Each row was made from one path, in order. Every step used is in the known rows, and no mark comes twice. Write each row's path.
In the rows, 128 means zero.
Known rows:
W/N/Q/F/R/S: [122 119 142 174  91 130 133 131 129  99 129 127 126 158 123 121 155 114
 141 120 126  93 133 193 243 121 128 128 104 120 121]
V/S: [129 119 117  53 126 111 127 130 140 149 124 134 126 128 128 135 139 138
 126 123 133 143 143 123 134 140 121 125 149 135 104]
D/Y/S/R/N/Q: [137 144 160 130  82 126 125 135 156 163 148 114 129  87 119 160  86 130
 126 125 107 136 124 165 144 128 128 124 113 139 168]
V/W/F/R: [142 107 118 125 150 122 131 122 116 155 127 129 132 132 108  48 146 121
 144  92 112 154 118 105 106 130 131 130 132 120 119]
R/D: [118 134 118  99 143 100 135 130 136 133 129 130 115 131 144 145 119 126
 123 148 133 133 120 133  80 135 121 119 136 131 115]
F/R/N/W/V: [137 117 133 152  58 115 131 137 113 130 135 135 108 134  95 112 136 120
 135 177 132 132 131 141 136 126 121 147 132 132 131]
W/F/R/S/Y: [108 112 110 120 177 130 132 132 104  79 118 135 129 135 133 156 128 123
 150 156 119 154 128 110  91 140 126 142 127 118 124]
W/V/S: [134 116 117  91 126 121 126 130 117 156 120 134 121 124  99 136 138 144
 141 159 142 145 133 152 149 138 115 138 160 136 107]
V/W: [134 121 113  96 132 117 132 124 143 181 118 128 122 124 109  74 121 135
 115 127 126 133 124  94  90 125 126 120 138 129 117]
V/W/F/R/D: [130 120 115 117 168 113 139 124 111 112 135 130 117 135 122  53 131 111
 148 120 108 161 120 159  98 136 127 127 137 125 132]
F/W/N/Q: [120  96 117 155 108 129 114 130 158 155 137 119 145 150 121 118 150 132
 119  85 124  94 103 101 252 119 131 119 113 120 122]
Q/F/W: [129 139 133 125 180 135 132 120 124 137 113 127 142 132 145 103 151 136
 107 101 129 121 128  62 138 120 135 117 131 121 110]
Q/N/W/F/R/S: [118 121 136 146 144 144 123 127 116  77 128 124 127 161 119 138 149 108
 140 108 136 147  95 103  51 134 125 131 106 118 131]
Y/S: [136 127 131  97 145  92 127 121 128 191 123 117 139 116 106 134 126 153
 123 142 131 143  88 107 106 122 127 122 135 134 116]
D/R/F/W: [108 131 117 114 147 147 129 124 146 115 127 133 139 139 117 109 132 140
 113 187 137  91 119  83  62 115 154 119 127 124 144]
R/N/Q: [122 132 133  93  56 110 127 135 176 138 134 127 112 137 139 131 123 117
 120 110 128 115 149 136 168 131 114 120 116 130 138]
R/D/Y: [110 135 137 107 128 115 137 138 147 144 137 126 113 119 139 135 101 124
 114 156 129 138 120 141  52 134 118 123 135 136 130]
Q/F/R/N/W/V: [141 137 151 180  70 130 136 133  92 107 126 134 111 139 119  88 142 114
 129 146 135 129 142 157 132 118 123 149 126 130 131]
R/S/Y: [101 127 105  93 161 126 134 134 130 107 109 134 119 128 135 181 103 137
 120 193 134 133 135  97  73 134 121 131 136 127 121]
N/Q: [135 125 126 119  56 107 119 131 164 164 127 124 129 127 123 145 133 126
 116  87 129 112 132  95 132 126 121 121 117 123 123]
S/R/F: [129 135 117 159 142 131 130 115 127 134 122 131 139 105 126 184 126 135
 120 138 142 121 129 113  69 126 146 120 118 128 120]
N/Q/F/W: [136 144 140 137 111 132 124 124 149 125 119 123 143 132 138 109 149 126
 105  66 122 104 142  77 175 116 131 117 118 117 129]
Q/N: [131 124 137 112 172 136 124 124 155 165 130 123 130 134 157 151 124 130
 126 121 148 121 111  57  65 136 118 112 110 123 106]
R/F/W/V: [117 121 118 153 165 131 133 115 128 124 115 129 134 127  81 128 145 148
 117 193 155 121 111 113 147 117 133 129 142 127 128]
R/N: [115 126 127  82 124 111 136 131 152 148 129 131 112 136 146 123 124 127
 122 148 135 131 135 122 123 135 118 121 129 134 118]
N/Q/F/R/D: [142 151 148 143  87 108 137 130 136  89 137 131 117 130 153 119 136 106
 133 106 118 111 162 164 148 128 124 122 114 122 131]
W/N/Q: [124  98 121 162  62 117 114 133 154 171 137 119 135 149 129 131 139 125
 125  73 133  96 106 138 205 120 124 125 106 124 115]
Q/F/W/V: [135 134 135 164 178 142 131 119 101 141 109 127 136 128 117 104 149 143
 121 135 138 124 118  88 155 117 128 130 141 122 114]

Write each row's path:
[128 143 136 138 100 133 135 134 131  66 117 136 123 128 143 157 121 116
 130 152 119 109 177 130 141 128 124 135 114 119 138]  N/Q/F/R/S/Y
[135 107 124 139 140 113 126 125 113 148 130 128 138 133 128 116 159 124
 148  86 122 147 113  92 112 135 130 133 122 118 106]  W/F/R
[131 125 124 108 144  95 141 131 130 124 141 136 115 125 136 138 132 123
 140 176 121 128 136 129 118 140 126 122 133 128 112]  F/R/D
[140 160 148 155  91 143 128 128 137 113 131 127 125 115 172 152 117 110
 125  66 118 110 165 145 145 128 131 121 104 127 141]  S/R/N/Q/F
[149 140 128 147 205 164 127 118  81 115 116 134 145 104 124 147 143 143
 139 124 121 137 149 123 184 133 139 132 153 128 118]  Q/F/W/V/S/R
[147 133 145 142 133 117 138 124 115 146 124 133 133 125 146 109 151 126
 130 114 127 120 145  94 119 125 133 127 120 121  99]  Q/F/R
[138 124 137 174 102 129 137 130 128 102 143 126 117 149 138  41 129 101
 138 100 112 102 138 218 216 118 127 124 113 125 137]  V/W/N/Q/F/R/D
[130 129 115 191 188 150 129 112 109 124 119 130 144 101  91 174 133 148
 128 183 142 119 116 104 137 121 148 128 135 125 130]  S/R/F/W/V
[119 139 149 101 148  99 137 132 134 157 139 116 122 107 113 128  93 140
 119 170 125 157  91 169  67 127 120 124 139 142 142]  R/D/Y/S
[129 113 107  97 146 135 122 136 109 128 117 138 124 116 127 163 107 145
 139 170 139 148 148 129 120 139 114 149 159 134 116]  W/V/S/Y
[135 130 115 144 145 142 128 118 105 112 120 137 131 103  96 182 129 142
 141 170 149 140 144 184 128 135 135 138 149 137 125]  W/V/S/R/F
[124 120 135 125 150 130 139 132 123 124 142 127 115 123 116  42 114 108
 141 123 104 168 121 166  70 135 124 131 137 129 145]  V/W/F/R/D/Y
[105 134 115  82 124 134 132 136 136 132 120 133 116 144 115 139 119 136
 132 205 129 101 118 117  41 128 139 123 131 127 132]  D/R/S
[116 130 125 107  62 111 126 137 138 131 129 129 114 144 131 116 126 118
 103 117 135 132 124 114  85 124 121 131 127 135 132]  R/N/W
[136 118 133 172  81 141 123 126 137 152 126 117 133 152 132  40 130 116
 116  46 126 101 124 169 193 108 125 125 109 124 129]  V/W/N/Q/F
[113 131 126  78 107 135 131 140 148 147 137 134 111 144 154 104 109 126
 132 175 125 104 133 118  60 131 134 123 124 132 138]  D/R/N
[123 137 151 167 107 139 117 131  96 136 139 110 139 108 117 127 101 122
 121  66 110 180  79 156  44 122 135 143 117 139 168]  D/Y/S/R/N/W/F
[130 120 133 115  61 105 132 137 134 124 140 136 114 137 125 112 139 114
 121 144 125 127 139 110 119 127 127 134 122 131 128]  F/R/N/W
[140 147 144 144  68 120 123 127 145 141 118 123 133 133 146 121 138 120
 112  52 131 108 144 113 126 118 123 123 112 121 123]  N/Q/F
[130 137 132 160 125 123 115 123  85 124 132 113 141 119 122 136 120 124
 131  59 114 173  79 147  70 122 138 138 118 134 153]  Y/S/R/N/W/F
[113  90 112 140 175 130 122 126 133 167 133 123 146 148 129 113 150 142
 121 120 132 111  90  85 213 122 135 120 125 123 102]  F/W/N
[144 120 109 121 195 149 122 123 101 140 125 136 141  99 102 171 137 151
 144 159 119 141 136 106 194 141 137 131 159 130 118]  F/W/V/S/R
[143 144 142 121 100 111 124 126 144 152 141 117 131  99 124 169 104 132
 135 120 111 130 123 158 170 129 131 119 114 135 153]  Y/S/R/N/Q
[111 118 104 105 184 151 129 124 121  68 115 139 135 121 106 149 121 148
 123 208 150 143 151 134 151 129 127 143 161 133 137]  R/F/W/V/S/Y
[125 117 106  58 149 126 123 136 131 122 121 138 130 119 154 162 111 138
 125 137 131 146 161 101 104 141 119 136 149 133 113]  V/S/Y
[138 123 137 175 110 145 114 128 121 150 125 121 125 139 111 143 123 128
 121 125 156 123  91  80  43 123 116 135 116 126 122]  Q/N/W/V
[118 112 129 167 188 146 127 122 114 140 124 122 149 154 152  90 156 135
 116  88 133 107 101 101 206 114 136 121 121 121 102]  Q/F/W/N
[120 136 132  92  39 132 122 144 172 136 143 130 111 145 146 111 107 116
 131 140 119  88 146 134 101 127 130 122 112 129 158]  D/R/N/Q
[141 134 126 114  84 139 122 134 134 116 136 134 113 109 118 170 115 124
 152 136 121 130 169 198 214 145 118 135 139 138 145]  W/V/S/R/N/Q
[125 120 122 130 160 106 134 127 110 105 138 130 123 137 143 120 144 113
 153 114 118 154 114 143  97 141 127 130 128 122 118]  W/F/R/D
[123 149 146 110 109 135 133 127 161  97 127 126 125 142 156  94 141 116
 108  88 123 111 158 117 205 122 123 115 117 125 145]  R/N/Q/F/W
[123 110 121 187 217 138 125 108 109 139 135 115 165 116 101 155 133 156
 127 156 134 121  71 147 200 112 158 120 119 131 132]  Y/S/R/F/W/N
[110 122 102 101 168 174 125 132 115  67 122 142 134 128 111 130 107 147
 134 237 140 114 151 130  86 124 143 145 156 132 156]  D/R/F/W/V/S/Y
[126 153 151 119  66 124 132 131 158 112 126 126 116 141 163 106 129 109
 115  76 131 113 160 153 159 123 116 123 110 129 138]  R/N/Q/F
[136 137 128 126 134 159 119 132 117  75 115 133 137 122 135 131 124 134
 124 116 125 127 174 125 202 125 118 144 147 125 142]  N/Q/F/W/V/S/Y
[132 141 111  82 171 123 131 128 116 104 136 138 123 106 150 189 113 127
 142 139 116 147 150 167 111 151 131 121 148 137 119]  V/S/R/D
[125 122 134 162 128 146 107 125 121 124 127 114 141 157 147 125 137 112
 119  26 145 149  78  66   6 126 122 130 102 119 126]  Q/N/W/F
[138 147 126 129 186 102 131 120 104 144 135 120 134  93 129 185 100 142
 138 158 115 147  94 153  84 133 139 117 133 136 131]  Y/S/R/D
[146 154 145 140  91 154 127 130 115  91 129 133 117 113 142 148 120 116
 146 102 123 130 181 218 205 137 120 137 133 136 145]  W/V/S/R/N/Q/F
